Each row comes from the steps of one walk. Every step used is in the known rows, and no mark comes twice. Write the walk behind each row, first mark first.
In the rows, zero is written as 128.
Known rows
bilu-kisi-zepurut-tivako-kapi-lanu: [187 148 235  92 138 164 130 103 127 131 143 125 106 161 137 127  81 109
 144 104]
kapi-lanu-zepurut-kisi: [ 89 142 179 110 151 150 149 111 122 124 142 120 130 138 115 120 111 103
 134 218]
tivako-kapi: [149 127 157 126 124 142 104 123 125 129 140 136  97 138 149 137 109 121
 129 135]
bilu-kisi: [128 135 128 154 127 121 143 111 145 134 101 119 134 115 121 139 102 128
 129 105]
bilu-kisi-zepurut-tivako-kapi: [204 146 154 139 137 172 124 113 133 131 135 120 112 149 136 140  84 125
 145  84]
kapi-zepurut: [138 136 158 160 127 152 104 136 125 126 136 146 137 137 127 138 117 126
 134 151]
tivako-zepurut-bilu: [163 150 142  97 130 154  99 181 108 134 145 147 145 153 119 132 123 127
 130 135]
lanu-kapi-zepurut-bilu-kisi: [163 172 179 159 136 168  95 155 114 157 118 121 130 110 119 157 104 123
 133 164]
lanu-kapi-tivako-zepurut: [160 146 166  86 142 195  49 135 120 138 147 129 110 135 154 154 128 118
 135 165]
bilu-kisi-zepurut: [157 141 112 146 149 137 148 116 136 128 110 143 140 122 111 140  94 133
 136 103]
kapi-tivako: [139 128 165 121 127 154  97 141 132 132 141 121 130 132 136 127 135 132
 132 136]
kapi-lanu-zepurut-bilu: [115 151 225 102 146 146 128 179  91 136 150 133 135 139 126 125 129 109
 131 180]
kapi-lanu: [113 130 207  81 129 120 133 118 122 128 134 133 121 142 129 115 126 112
 128 148]
kapi-tivako-zepurut-bilu-kisi: [175 157 177 117 128 173  82 175 128 143 131 130 153 144 119 142 105 131
 135 119]
zepurut-kisi-bilu: [142 145  59 119 120 131 153  78  97 134 141 103 145 116  95 105 130 135
 126 155]
kapi-zepurut-bilu: [157 153 174 148 125 157 102 183 106 138 146 144 149 139 113 131 125 131
 134 159]
zepurut-bilu: [147 145 144 116 127 131 126 174 110 140 137 125 141 130 115 121 136 133
 127 135]
tivako-kapi-zepurut-kisi: [152 144 160 155 125 175 100 112 134 127 150 137 113 150 124 134  88 117
 138 201]

Which walk is each row?
[117 133 239 112 144 156 105 125 106 125 152 143  91 147 160 142 102  97
 134 181] | tivako-kapi-lanu-zepurut
[183 146 125 140 141 159 149 116 136 130 124 113 144 138 115 131 102 133
 143  78] | bilu-kisi-zepurut-tivako
[157 160 174 174 125 149 117 165 124 144 119 135 156 129 106 141  99 132
 135 135] | kapi-zepurut-bilu-kisi
[148 141 132  98 133 184  89 127 143 124 151 126 143 155 117 125 112 126
 137 180] | kapi-tivako-zepurut-kisi
[163 157 142 123 130 147 113 163 125 139 118 138 152 141 111 142  97 128
 131 112] | tivako-zepurut-bilu-kisi
[137 157 252 126 142 154 119 155 104 142 134 132 109 138 138 145  84 102
 134 164] | tivako-kapi-lanu-zepurut-bilu-kisi
[121 138 222 108 139 164 130 132 108 127 154 106 126 153 142 123 129 105
 140 151] | kapi-lanu-zepurut-tivako
[176 151 128 108 148 148 132 179 101 133 147 150 146 137 106 122 128 137
 134 132] | kisi-zepurut-bilu
[ 96 134 207 114 149 142 130 132 110 124 140 136 123 137 139 132 120 105
 132 174] | kapi-lanu-zepurut
[163 141 174 154 119 174 103 138 125 129 150 116 142 153 129 129 125 127
 142 129] | kapi-zepurut-tivako
[149 152 141 142 126 126 141 159 126 146 110 117 146 117 107 131 111 133
 128 111] | zepurut-bilu-kisi
[146 140 169 105 137 172  77 130 123 145 140 108 105 112 150 143 141 124
 132 165] | lanu-kapi-tivako
[158 150  55 100 124 153 124  85  95 127 149 124 150 139  98 116 117 130
 129 153] | tivako-zepurut-kisi-bilu
[168 150  92  93 122 180  94  97  99 131 162 116 152 141 107 116 124 134
 134 163] | kapi-tivako-zepurut-kisi-bilu
[131 156 144 176 145 148 138 171 114 141 116 118 147 113 117 149 105 127
 133 139] | lanu-zepurut-bilu-kisi
